Each row was made from one path, in order. Every step used is in the known rows, and no mark comes twice. Write each row's path.
Known rows
U/Q/P/Z/A/V/L: [ -8 -18  -1 -15 -33  -5  -8   4  -4   1 -27   8  18   7 -14  11   3  21
  -9  25  43  -1   5   3   9  -6 -61  31  11   6 -29   4   6  -6  -2  12
 -39 -18   1  -4 -12]
W/V: [ -2   7  -9   3   9  -4  -5 -15 -17 -19  27  -4  -5   0  10   8  -7  16
   4  15  17  -9  10  -7   6   8  24  -8  17   0  -1  -3 -18  -5   4 -21
   3   2   3   8 -22]
V/J/L/K: [  2  17  -4 -10  -4  -2 -32   8 -19   0  32 -10  13   0  -4   4   6 -10
  10 -14   0   2  19 -26   3   2  23 -18 -42 -15  -6   2   3  -9 -11  -8
 -13  25   1  -4 -24]
N/P/Z/A: [  8  -5   9   1 -13   7   8   4  56  22  16  28  26   2  -2 -31  -8   8
 -14  14  -1  -7   5  24  -9   4  -5  17 -25  15   3 -22  -7   0  -4  -8
  17  17   5   4  -9]
K/V: [ -3   8  -4   7  14  -9   4  -9 -13 -16  12  -5 -26   4   7  -8  -6  24
   9  -6 -18   9  23   6   2  15  20  -9  18  -4   7  16 -11  27 -12 -14
  21 -10 -12  -9   6]
B/V/K/L/J: [ 13   6   7  13  33  -1   5   4 -51   0  35 -18   0   7   1  20 -21  58
  17 -19   1   1  -8 -16   2  -3  15 -26  37 -23 -36  -2  -5  12 -28  -9
  -4 -11   2  12  50]
U/Q/P: [ -8 -34  -8   0 -22  -4   1  12 -14  -9 -32  -3   1  -8   4  -5   6  35
   1   6   0  -6  30   2  22  -1  26  22  52   6  -2  -6  -5  13 -24 -16
  -6 -10 -17   6  11]
A/Z/P/N: [ -3 -30  -4   3   8   4  25 -30  50   9  -2 -18  -2  -2   5 -11  12 -40
 -10   3  12  -2   5  52  -1  -3 -31   6   2   7  35   9   0  -5  -5  31
   1  16  18  -4 -16]
J/L/V: [ -7  10 -11  -7 -13  -6 -21   1  48   7  19 -13 -15   3   3   3  -4   8
   8  -1 -23   1   6 -31   1  19  28  -8 -41  11  10 -18   4  -4  -9 -25
 -18  10  -9   5 -22]
P/Z/A/V: [ 12  -2   2 -16 -16  -5  24  -4  20   8  -2  19  17   1  -1 -10  -1 -24
  -2  35   8   2  22  24  -8   8 -41   4 -45   7 -22   5  -7 -14   6  20
  -1  13  -2 -10 -47]
K/L/J: [  3   8   2  22  15  -8   5  22 -11   1  10 -17 -10  -3  14 -15 -16   8
   7 -12  -4  -5  28  -7   6  -2  20 -44  11 -14  16   7 -12  15 -37  15
 -28  -4 -12  11  13]
B/Z/A/V: [ 12  12   7 -16 -37  -2  32   6  18   9  -7  10   6  -4   4 -26  -1 -32
 -10   9   7   5  11  31  -6  -2 -30   7  18   7 -28  -1   5 -15  28  21
  25  14  -3  -5 -25]
B/Z/A/V/K: [ 19  11   9 -21 -33   2  34  13 -46   0  19  -1  14  -7  -4  -2  -4 -18
  -6  -2  -5  13 -11  21  -5  -9 -21  14  21  -7 -51  -4  14 -16  43   9
  18   3   3  -5 -25]
N/P/Q/U: [  9 -27  12  13  24  10 -17   1  51  11  -9  43  16   8   4 -21   4 -18
  -8   3 -14 -20  -4  -5 -10   1   3   5  33 -14   2   8  -9  21 -16 -26
  47  -3   3   3  20]
J/L/V/B/Z/P/N: [-20  -4  -9  -1   1   7 -15 -14  69  17 -17 -19 -18   3  -7  13  15  -1
 -10 -14  16  -8 -52   2 -12   2 -15  30 -30  35  47 -22  18 -23  10  14
 -29  -1  21   6   7]
P/N: [  5 -20   0 -10  -4  -4  -1 -14  25  -7   5   2  11   1  11  -5   3  -8
   2   6  -5 -16  14  26   3  10   2  -1  19   3  15   1 -13   4  -8   0
  23   7   6  -3 -14]
J/L/V/K: [ -4   7  -9 -10 -11  -2 -17   7 -14  -2  48 -24  -6   0  -6  26  -7  23
  12 -14 -32   9 -17 -40   2  12  37  -1 -43  -3 -13 -23  13  -5   6 -39
 -24  -2  -2   4 -24]
Q/P: [ -1 -20  -5   2 -16  -1 -13   3   8   2 -42  -2  -1  -6  14 -22   7   0
   8   3 -21   0  27  -3  15   9  35   8   3   8  10   3 -12  12 -15 -20
  19  -2 -12  -2   6]
A/Z: [  3  -8   4   6   2   1  19 -15 -11  -2   5  -6   2   1   7  -9   1 -22
   5   5 -38   5  27  -3   2  -5  15  -7   6  -5  -6  10   6   4  -6  -4
  16  17  -9  -2 -13]
J/L/K: [-12   9  -6 -16 -27  -3  -5   0  26  -6  16 -22   2  -2  -3  -8   4 -11
   7   2 -21   5  17   3  21   8  18 -23 -58   2   5  -1  -1  -5   4 -10
 -21  15  -5   4 -19]
B/Z/A/V/W: [ 15  18   6 -13 -13   2  23  12  -8  15 -19  21  15  -4   0  -1   7 -30
 -11   8  27   4  -7  10 -14 -11 -43  -4  26 -11 -24   6   2 -17  38  -3
  22  11   2  -1  -9]
Q/P/Z/A/V/K/L: [  6 -14   5  -5 -20  -2  17  19 -59  -4 -10 -15  15  -6  -4  -6  -1  14
  -2  15   8   6   1  10   5   2 -34  17 -43   1 -25  35  -2   9   1   2
 -29 -11   5 -15  -1]
V/K: [ 11  -3   3  -7   2   0   8   6 -63 -16  24  -9   8  -7  -1  14  -7   7
  12  -8 -39   9  -3 -10   6   0  35  -7  13 -16 -17 -10   5   7   5 -25
  11  -4  -5   4  -7]
Z/A: [ 13   7  -3 -18 -18  -4  13  13  29   0  15   9  -1 -11   8 -19  -6 -27
  -2   6  -1   0  13  33   8   4   6 -14  -3   6   4 -19  -9   2   4  -5
  19  11 -11   1 -15]
K/L/V/B/Z: [  0  11  11  22  -3  -1  -3  15 -23  -3 -16 -17 -16  -7   4  17  -5  44
   5 -20 -39  -6 -21 -37 -12 -11  32  -4  18  10  21   3  18  11   0   0
 -18  -6  -9  -2  51]
J/L/V/B: [-17  13 -14  -2  -2   0 -25   6  10  -2  -3   1 -15  -1  -4  31  -4  14
  15  -9 -36  -1 -15 -65  -6  17  43   2 -45  12  14 -14  11  -9   8 -33
 -25  -3 -11   4  -4]
V/B/Z: [  2   6  10   6   4   6   5   0 -42  -9 -31   7   0  -2   0   4   4  -3
   5 -11 -39   0 -16 -22  -4 -10  29  10  30   7   1  -8  17  -2   9  -9
  21  -2  -7   7  26]
B/Z/A/V/K/L: [ 14  16  13 -11 -29  -2  41  27 -75 -13  21 -18   7 -10  -3  -7 -11  -2
  -6 -10   4  10 -18  21  -3 -10 -28  -5  27  -8 -36  21  17   1  32  10
  -8  -2   6  -3   7]
U/Q/P/Z/A/V: [ -3 -34  -5 -13 -37  -4  20   8  11   5 -32   9  20  -1  -5  -6   7  14
  -8  38  34  -5  33  29  10   1 -43  43  -6  16 -29   6  -8  -8 -10  15
 -21  -6  -8  -7 -27]
P/Q: [  8 -13   2  -3  22  -2 -11  -8  32  -7  18  24   4   2   3 -10  -4 -29
  -2   9  -5 -12  -2   6  -3   3   3 -16  -9  -9   5  -3  -8  12 -21  20
  42   6   2  -1   7]
Z/P/Q: [  3 -18  -7   1  33   2  -2  -9  72   4   2  17 -12  -4  -1 -17   1 -47
 -11   2  24  -4 -20  34  -5   0 -17 -20 -21  -1  36 -11  -4   5 -21  44
  19   5  13   6  11]
V/L: [  1  12   4  -2   2  -6 -24  -2 -11 -12   2   3  -3   5   1   7  -8  -5
   7  -9 -20   5  -7 -24   3   1   8 -28  27 -14   6  -6   9   8  -1 -18
   0  -5  -2   9   7]
J/L/K/V/B/Z/A: [-21  41  -1 -14 -24   4   3   4  -2  -9  15 -26 -23   2 -13  -3  10  11
  -5 -18   4  13 -17  21  15  -2  -6  12 -39  20   3   4   8  -1  29   3
  -9  -7  -5 -10  17]

Write each row's path
[  0  -1  -5   8  -2   0 -15   9   4   2 -12  12 -11  -8   5  36  -6  23
  16  -8 -49  -2  -1 -47 -10   4  54  -1 -15   3  16 -16  -1   1   9 -19
  -3  -6 -19  -8   5] -> L/V/B
[ -6  28  -6  18  25  -4 -41  -8 -16  -2  39 -11  -7  13   7  24 -16  18
   2  -3  43  -5  -2 -34   5  -6  10 -30  30 -19  -5 -17 -17 -14  -4   0
 -33 -16   6  17 -18] -> W/V/L/J
[  6  18   4   7  29  -2 -30 -19  25  18   8  11  -2  23   0  20 -15  27
  13 -10  12   1  -7 -29   0  -2  -3 -27  48 -17 -28 -23  -5  -4 -21  -3
  10  -8   0  16  31] -> B/V/L/J
[  2 -27   3   5  -2  -1 -15 -13  12   9 -40  -3  11   6   7 -22  15  10
   3  23 -17  -4  24   4   9   6  13  20 -33  15   5   1  -9   9 -36  -7
   7   1  -6  -3  -3] -> Q/P/Z
[  0 -17  11  18   3   6   0  -6  29  15   0  23  27   7  -2 -21  -6  21
  -4  12 -30  -8  10  -9 -12   6  17  16 -12   5   4  -8  -4   5 -17 -16
  15  12   6   6   0] -> N/P/Z
[  0 -23  -3   9  37   7  15 -25  63   9  13   5  -8   1  -3 -17   5 -60
 -15   6  15   0 -13  32  -6 -12 -32 -10 -27  -4  23   5   6   2 -18  53
  19  16  15  -1   6] -> A/Z/P/Q
[ -1  28   4  -1   4   3  12   2 -30  -9   1   2 -24   0  -1  -5   1  12
  -3 -16  -2   9 -16  19  -3  -4   3  18  29  15   3   0   6  12  18   2
  29 -15 -10 -11  30] -> K/V/B/Z/A
[ 23   2  -1  10  11  -5 -35  10   7  18  32  10   3  -5  11  20  -5  23
  12 -17 -14  -4  20 -44 -21   0  44  -4   7 -16  -3 -16  -2   0 -20  -7
  15  18 -11 -14 -19] -> L/V/J
[ -2 -14  -4  11  12   4  30 -17  26   9 -12 -15 -14  -5   3 -16   4 -40
  -5  -1  -9  13   9  25   0  -5  -9 -10  -4   2  24   3   9  -3  -6  19
  -7  16   3   3 -10] -> A/Z/P
[  7 -14   5   5  27   4   3 -17  67  10  -3   4 -10   1  -2 -32   9 -46
 -21  -2  26  -4 -35  46 -10 -15 -31  -3   2   8  26 -17   8   0 -18  58
  31   8  19   9  26] -> B/Z/P/Q
[  0  15  -4  11  36  -4  -3  -4 -36 -10   3   5 -18   4   2  13   2  24
   8  -9   2   7   6 -17  -4   7   7 -20  29 -23  10  21 -15  24  -2 -36
  19 -14  -7  -7  23] -> K/V/W
[  1  11   7  -5 -23  -6 -23  -2  11  -4  10 -14   4  -1  -2  16  -1   2
   7 -12 -28   7   6  -2  15  -9  10 -39  -5 -20   7  -3   1   4  14   2
 -18   1  -5  -3   5] -> V/L/K
[ -2 -29   1  -8 -27  -5  30  27 -78 -16  -1 -20  20  -8 -13  11  -2  47
  -5  18  30  -1   3  17  13  -7 -43  31   2   0 -38  26   6   9  -7   7
 -51 -21   2  -7   5] -> U/Q/P/Z/A/V/K/L
[-11  10 -10   7  21   3  -9  -8 -60 -27   4   8  -6  -2   3  37  -7  18
  10   6   5  -9 -11 -40   2   5  39   1  16   1   3   2 -11  -9  18 -31
  -5 -10   0   6  -2] -> W/V/B
[ -4   6  -2   5 -10  -8   3  -9  10  -8  19 -21 -17  -2   4   0   2  31
   9  -7 -26  11  38  27  16   5  25 -20 -14  -9   9  18 -19  22   1   5
   6  -2 -15 -21   3] -> L/K/V
[ -5 -43   0   3  -9  -4  -3  -6  -9  -4 -30  -7  16   3  -3  -5  13  42
  -3  25   3  -9  27   8  17  -4   1  35  14  14  -4  -6  -2  10 -45  -2
 -16  -9 -10   4   3] -> U/Q/P/Z
[  4   3  -3   0   8  -2   9   6 -31   0 -29  29  11  -4   2  22   0 -18
   9   9  -3   3  12 -35 -13   6 -10 -21  13 -27 -15  27  -7  -6  26 -25
   6   3  -2  -1 -14] -> A/V/W
[ -1  27  -1  -6  -1   8   5  -2 -35 -13  13   1  -4  -4   2  13  -1   5
 -10   4  36  -8 -30   6   1 -12   7  19  27  20  -7 -18  -3 -20  34  -9
  10  -3   4   6   3] -> W/V/B/Z/A
[  7  16   9 -11 -13   7  13  14 -17  -2 -14  11   2  -8   0  -5   2 -20
  -6  -6 -10   1 -20  12  -2 -13   9  12  20  17   0 -21  12  -7  23   1
  22   3  -9   4  18] -> V/B/Z/A
[  1  18   2  11  14  -5 -29   6   4   9  10   1  -3   9   6   7 -13  -7
   7 -15  -2   4   7 -30   3  -7  12 -38  19 -22   1 -20  -2  -1 -16   7
 -18 -11  -7  14  -5] -> V/L/J
[-32  23  -7   7   5   6   4 -13   3  -5 -15 -40 -40   2 -16   0  16   6
  -5 -26   5  19 -30  18   8   0  -8   5 -42  19  32  10  16  -1  18  17
 -34 -13   8   1  28] -> J/L/K/V/B/Z/P
[-19  29  -9  -2  12  -3 -16  -4 -10  -9  18 -23 -16   6  -9  16  11  21
   7 -10   8  11   4 -11  13   8  -1 -27 -38 -18  10  27 -11  11   8 -33
 -20  -6  -1  -7  11] -> J/L/K/V/W
[ -2 -36  -5  -5 -18   0 -18 -10  33   4 -34  -3  10   0  16 -18  14   0
   1   9   2 -16  22  24  15  12   9  25  14  12  21  10 -22  10 -15  -9
  25  -1   3 -10   1] -> Q/P/N
[ -6 -11   1   8  28  10  12 -11  13   4 -40  31  -5  -1 -12   6   6 -53
 -12   0  16  -2 -44  -2 -24  -9 -40  12 -10   3   8  12  15 -15  22  59
  16  -6  20   0  21] -> A/V/B/Z/P/Q
[ 23  15  -3 -14  -6  -4   1  22 -28   7  17  33  16  -9   5   0  -9 -33
   4  -1  25   2  26 -12 -20   5 -14  -3  11 -17 -32  10  -6 -14  12   8
  21  21  -2 -16 -45] -> Z/A/V/J
[-13  11  -6  17  24   9   6 -17 -25 -10 -19  -9 -19  -5  -2  16   5   2
  -9  -6  33  -2 -42   1  -5 -10   5  15  25  18  23 -12   6 -20  22   6
 -15  -8  17  16  14] -> W/V/B/Z/P
[  0  14   8  15  -5   5 -14  10  49  41  14  35  30  17  -7  -6 -20  -1
 -12   3  24  -1   3 -18 -18  -3 -44   0 -22 -12 -21 -10  -7 -20  11  23
 -29  -1  12   4 -31] -> N/P/Z/A/V/L/J
[  5  -3  13   6 -15   5  30  24 -48   2  30  10  31  -5 -13  -4 -22  29
  -8   1  -3   1 -13  -1 -16   4 -29  12 -24  -9 -26  24   6   4  20  -7
 -24   1  17  -4   0] -> N/P/Z/A/V/K/L
[ -8 -15  -1   2   1   7  23 -17   5   4 -55  10   1  -3  -3  11  12 -32
  -8  -2  16  -5 -26  18 -18  -1 -40  30  17  14  17  17  10 -22  35  39
  -1  -4  24  -3  -2] -> A/V/B/Z/P/N
[-22  22  -9  -5 -11  -7  -7 -10   9 -14  27 -33 -24   7  -4  -7   3  20
   8  -7 -13  13  21   9  21  17  12 -17 -48   0   8  20  -7  13  -2 -11
 -18  -2  -7 -10  -9] -> J/L/K/V
[  7 -20  10   9  49  11  -4 -10  21   2 -56  16 -14   4  -4  -3  26 -54
 -13  -5  10  -8 -51  16 -11 -20 -26  10  27   4  24   1  17   5  -9  18
  23 -18   9   7  43] -> V/B/Z/P/Q/U
[  0 -32  -1 -13 -26  -3   7   8  22   5 -15  -1  16  -3  -2 -15  11  27
 -12  28  31  -8  21  42  20  -7 -19  37   1  24  -7 -19  -7   4 -33   4
 -13  -4 -12   1  -4] -> U/Q/P/Z/A
[  2  19  -6  -7  22  -3 -33   8 -44  -7  27   6   6   5  -2  -5  -2 -19
  11 -13   9   0   5 -49  -9  12  21  -9  -8 -10  -9  -2  10  -6 -24 -28
   4  17   3   8 -22] -> V/J/L
